Known rows, with every way that one mark hangs from another
Q889[Q356]: [  2.0   4.5   2.5 -24.8  -1.3  -8.9  17.4 -11.7  21.9  -7.3  -3.9   4.9
 -28.7   6.4 -10.7  12.7  -5.3   6.8  -2.2   3.4]
Q846[Q356]: [  3.5   2.9  10.2   0.3  -4.2  11.9  17.2 -17.0   8.0   0.3  -6.8  12.5
 -17.0  -9.9 -11.3 -19.6 -22.0  15.3   3.3 -18.8]
Q484[Q846 Q889[Q356 Q463 Q493]]: [ 19.4  -0.1 -19.1  -5.3  17.4 -29.0  17.0   4.1 -18.5  -0.6  10.0 -23.2
  14.3  27.1  32.5  11.1   6.3 -22.3 -18.8   4.7]
Q846[Q356[Q889[Q484 Q493]]]: [-16.2  -1.1  10.3  -0.9  -6.8   1.7  -1.8  -6.3  16.4  -5.2 -10.0  12.7
 -11.7 -14.2  -5.5  -1.0  -8.0  -7.5   2.3  14.9]
Q463[Q846[Q356] Q889[Q484]]: [  3.1  -5.0  18.4  32.2   5.9  21.9 -28.6   2.0 -20.6  -6.9  -7.7  14.1
  -0.8 -13.3 -26.4 -20.3 -21.9   9.7  -5.2   1.1]
Q925[Q493[Q846[Q356[Q889[Q463]]]]]: [ -8.3  12.8  -0.6 -10.0  -5.6   2.5   2.0 -19.5   2.6  17.5  -1.0  -0.7
 -21.3 -10.1  -3.3   9.8  -1.6  23.4   7.6 -10.9]
Q846[Q356[Q889[Q463 Q484]]]: [-20.1  -0.5  -3.2  -0.7   6.3  17.9  -2.2  -8.9  -2.9   1.9 -15.7   9.0
  -0.5 -16.9 -14.1  -9.3  -9.9 -10.8  11.3  -1.8]
Q484[Q846[Q356] Q889]: [ 24.8   8.3   0.3  39.7  11.8  11.8  15.3  -5.4 -28.4  -7.5  -0.8   1.9
  -1.2  -6.4   3.0 -29.5 -26.2   2.4 -21.0 -17.3]
Q356[Q846 Q889[Q463]]: [ -8.9 -19.0  -6.1 -14.8 -11.2  31.1  -5.5  12.0   0.1  16.0  -6.6   8.4
  11.8 -22.8  -0.9  -9.3   6.3  -3.4  24.6 -22.9]
Q846[Q356[Q889[Q463 Q484 Q493]]]: [-19.0  -3.2  -1.7 -11.1   1.9   0.2  -2.0  -5.5   5.7   2.7 -10.0   3.3
   3.2  -6.3  -1.0   0.0  -1.9 -16.8   8.4   8.4]
Q484[Q889]: [ 15.6   0.7   1.5  32.8   2.6   3.1  22.7  -6.0 -10.2  -3.9  -0.4  -6.0
  -4.6   5.1   8.3  -7.2  -5.5  -5.9 -16.8  -3.9]
Q463[Q846 Q889]: [ 19.5 -11.2  17.1  20.4  -8.4  13.6 -19.0   2.1 -16.2  -0.3  -0.1  10.5
  -9.2  -3.8  -3.9 -17.1 -12.5  15.6  -8.9 -18.8]
Q356[Q846 Q889[Q463 Q484 Q493]]: [-21.3 -16.1 -10.9 -15.3  -9.5  11.0 -12.4  20.7  12.8   7.2  -2.9   2.7
  25.5 -13.2   6.7   5.6  21.0 -16.2  19.7   7.1]
Q484[Q846]: [ 20.5  14.0  -6.1   6.0 -12.2   7.2  13.4 -12.6   3.7 -12.9   1.7  16.3
 -16.7  -6.3   5.7 -24.8 -11.3  23.1 -10.6 -37.2]
Q889[Q356[Q846] Q463]: [ -3.0  -7.7 -13.7 -41.7   9.8   5.4  11.5   5.5   4.2  12.6  -1.9  -6.3
  10.0   5.5  -8.0   8.7   6.6  -1.4  19.5  -9.1]
Q463[Q846 Q889[Q356 Q484]]: [  4.3  -3.0  11.4  12.5   7.6   5.0 -28.4   7.3  -8.6 -13.6  -3.9   6.4
 -11.0  -1.7 -24.1   5.9  -8.3   4.1  -8.0  19.9]
Q925[Q493[Q846[Q356[Q889[Q484]]]]]: [-12.5  19.4   4.7   5.0  -7.3   4.7  -4.6 -17.6  11.5   4.4  -1.3   6.4
 -27.4 -16.8 -14.8   9.2  -4.2  26.6   2.0   6.3]
Q889[Q463[Q846] Q493]: [ 10.6 -11.8  -2.2 -20.4   0.9 -15.9  12.3   4.4  -2.9  14.8   9.8  -7.8
  10.7  22.4  30.3   3.6   3.8   0.3   6.0 -18.1]
Q925[Q493]: [  2.9  11.5 -12.3 -10.1 -11.5  -4.3   9.3 -28.7  19.3   4.1  -7.6  13.7
 -34.3   2.8  17.9  10.0  -3.1  25.5  -8.8 -15.6]
Q356[Q846 Q889[Q463 Q484]]: [-19.4 -10.9 -11.9  -2.6  -2.7  33.2 -12.4  14.6   1.5   4.9 -10.9   9.6
  20.4 -25.5 -10.7  -6.2  10.5  -8.6  23.5  -4.8]
Q889[Q463[Q846[Q356]]]: [  7.2  -6.2   0.6  -5.0  16.1  17.2  11.3  -4.7 -22.9  14.2  -3.1   1.4
   5.0   0.8  -1.8 -17.4 -21.5   8.7  15.8 -32.3]

Rows
[-15.8  -1.1   1.6  -1.8 -17.2  -8.1  -6.1  -0.7  26.8 -12.2  -5.8  10.1
 -11.9  -6.5   8.7  12.6  12.4 -13.8  -3.4  20.5] => Q356[Q889[Q484 Q493]]
[ -7.3  -4.9   0.3 -15.0 -12.9 -14.7 -22.8  13.6  23.5  -9.3   2.0  -0.7
   9.0   7.3  -6.3  17.0  23.1  -7.8  -8.2  31.4] => Q463[Q889[Q356[Q846] Q484 Q493]]
[-16.8  15.6  -7.9 -31.1   8.6 -36.1   9.5   8.5  17.8  -3.4  15.6 -28.2
  15.2  25.5  -9.0  35.3  32.0 -10.0   7.7  33.6] => Q889[Q356 Q463 Q484 Q493[Q846]]
[ 14.4  -8.4  -3.3   9.9  31.6  -2.4  16.1   6.0 -29.8   7.6  -0.6 -19.3
   4.2  16.6   4.6  11.6  -9.8 -18.6  -2.6   6.8] => Q484[Q889[Q356 Q463[Q846]]]
[ -0.1   6.7  -5.8  -9.1  -9.6 -26.1 -21.5   1.2  15.6 -21.8   2.9  -0.1
  -2.3  13.6   3.5  13.4  18.4  -6.9 -22.8  24.5] => Q463[Q889[Q356 Q484[Q846] Q493]]
[ 13.3   3.2  18.6  26.2  -2.6 -14.6  22.2   5.5  -4.6   4.6  14.3 -20.3
   4.2   9.9   4.0  -0.2   0.9  -3.6 -13.5  11.7] => Q484[Q889[Q493[Q846[Q356]]]]
[  1.6  20.4   6.7  -2.3  -9.7   0.1   9.6 -22.9  11.1  10.3   3.3   4.0
 -29.0  -6.3  -8.2   4.1  -8.4  38.3   0.0 -11.5] => Q925[Q493[Q846[Q356]]]
[ -3.5 -12.6 -11.8 -58.2   1.9 -21.5  12.2  12.2  19.0  15.0   8.7 -13.9
  15.7  21.4  15.6  23.6  21.0 -10.9  15.8   3.8] => Q889[Q356[Q846] Q463 Q493]
[ -2.5   4.7 -12.6  11.3  18.2  15.3   2.4   0.5 -15.8  -2.5  -4.0   0.0
  13.2   2.8  -6.4  -5.8  -4.3   1.9  11.5  -9.1] => Q889[Q463[Q846] Q484]
[-14.9  -9.9  -4.2  -5.7   2.1  -2.5 -11.9   7.5   0.4   1.5  -4.4   1.5
   4.8  -0.9  13.7  12.3   8.0 -17.3   8.4  10.5] => Q356[Q889[Q463[Q846] Q484 Q493]]
[ 19.0   0.4 -12.5  14.7  16.0 -11.3  16.1   0.2 -29.4   5.7   6.6 -16.3
  23.1  15.4  28.3 -14.8  -6.9 -16.0 -15.4 -13.3] => Q484[Q846[Q356] Q889[Q463 Q493]]
[  6.0  -6.6  -4.9 -28.7  21.9  -2.2  10.5  -0.9 -10.9   8.8  -1.0  -5.8
  -6.8  13.8  -4.1  11.7  -9.2   0.7  14.1  -8.7] => Q889[Q356 Q463[Q846]]
[ -8.9  18.0  15.4   7.4 -10.6 -15.6   8.6   2.6  23.2  -9.9  12.7  -5.6
   3.6   2.9 -16.0   2.9  10.4  12.1  -0.7  20.1] => Q889[Q484 Q493[Q846[Q356]]]
[-14.2  -7.7   1.9   9.0 -14.2  34.0 -13.4  14.0  14.6  -5.0  -9.6  19.9
   2.3 -33.8 -18.6  -8.0   1.2   1.2  16.4   3.1] => Q356[Q846 Q889[Q484]]
[-12.4   0.9 -18.4  -9.8  -5.1  -8.2  -8.9   0.7   6.6  -6.8  -2.4   2.1
   8.7  -0.9  19.3   4.8  17.1 -18.3   0.7   2.6] => Q356[Q889[Q463 Q484[Q846] Q493]]
[  3.7  -7.6  13.1  -1.0   2.1 -18.1 -28.7  12.5   3.2 -10.3   3.2   0.4
  -4.8  13.1  -5.6  16.8   1.6  -3.3 -12.3  32.4] => Q463[Q846 Q889[Q356 Q484 Q493]]
[ -3.0   9.1   8.5  14.0 -23.3 -18.1 -16.5   5.1  15.5 -12.8  11.3  -7.5
   8.6   6.0  -6.9   3.6  27.5   4.3 -15.6  17.5] => Q463[Q889[Q484 Q493[Q846]]]
[  7.8 -11.7   3.1 -20.3   8.3 -10.5  10.9   2.2  -8.1  17.9   7.8  -6.9
  11.5  15.6  19.6  -2.0  -7.2   0.2  11.4 -17.5] => Q889[Q463[Q846[Q356]] Q493]
[ 15.3  -8.6   0.0  29.7  25.9  13.1  14.9   2.7 -39.8  13.1  -1.5 -13.4
  14.1   6.3   5.7 -12.5 -19.8 -11.2  -0.6 -12.6] => Q484[Q889[Q463[Q846[Q356]]]]
[-16.2   6.4  11.8   5.1 -20.0  -7.5  -5.6   5.9  23.7  -9.3   5.4   0.6
  -9.5 -10.8  -5.2  12.1  17.3  -2.1   0.7  22.3] => Q356[Q889[Q484 Q493[Q846]]]
[  7.0 -14.4  25.7   3.1  -1.3  11.9  -3.9   2.6  -5.6   7.6  -1.0  16.5
 -18.4 -12.2  -3.0  -9.9 -28.9  10.6   7.5  -7.8] => Q463[Q846[Q356[Q889[Q493]]]]
[ 24.3   6.1 -21.3  28.2  13.8   4.7  17.4  -3.0 -34.5  -0.8   3.2 -11.6
  15.4   8.0  21.2 -19.0  -4.9  -9.5 -15.4 -25.3] => Q484[Q846 Q889[Q463]]
[ -5.9   9.5  13.7  13.5 -18.7 -13.3 -17.0   3.7  11.0  -9.3   8.4  -6.5
   8.5   3.2 -13.1  -1.4  17.5   4.1 -12.3  17.6] => Q463[Q889[Q484 Q493[Q846[Q356]]]]
[  3.0  11.1  -4.1  24.0  -8.3   9.9 -21.4  -7.4  -5.4 -18.1  -6.9  11.9
   0.5 -10.4 -13.6 -23.2  -1.0   6.3 -17.7  -5.7] => Q463[Q889[Q484[Q846[Q356]]]]
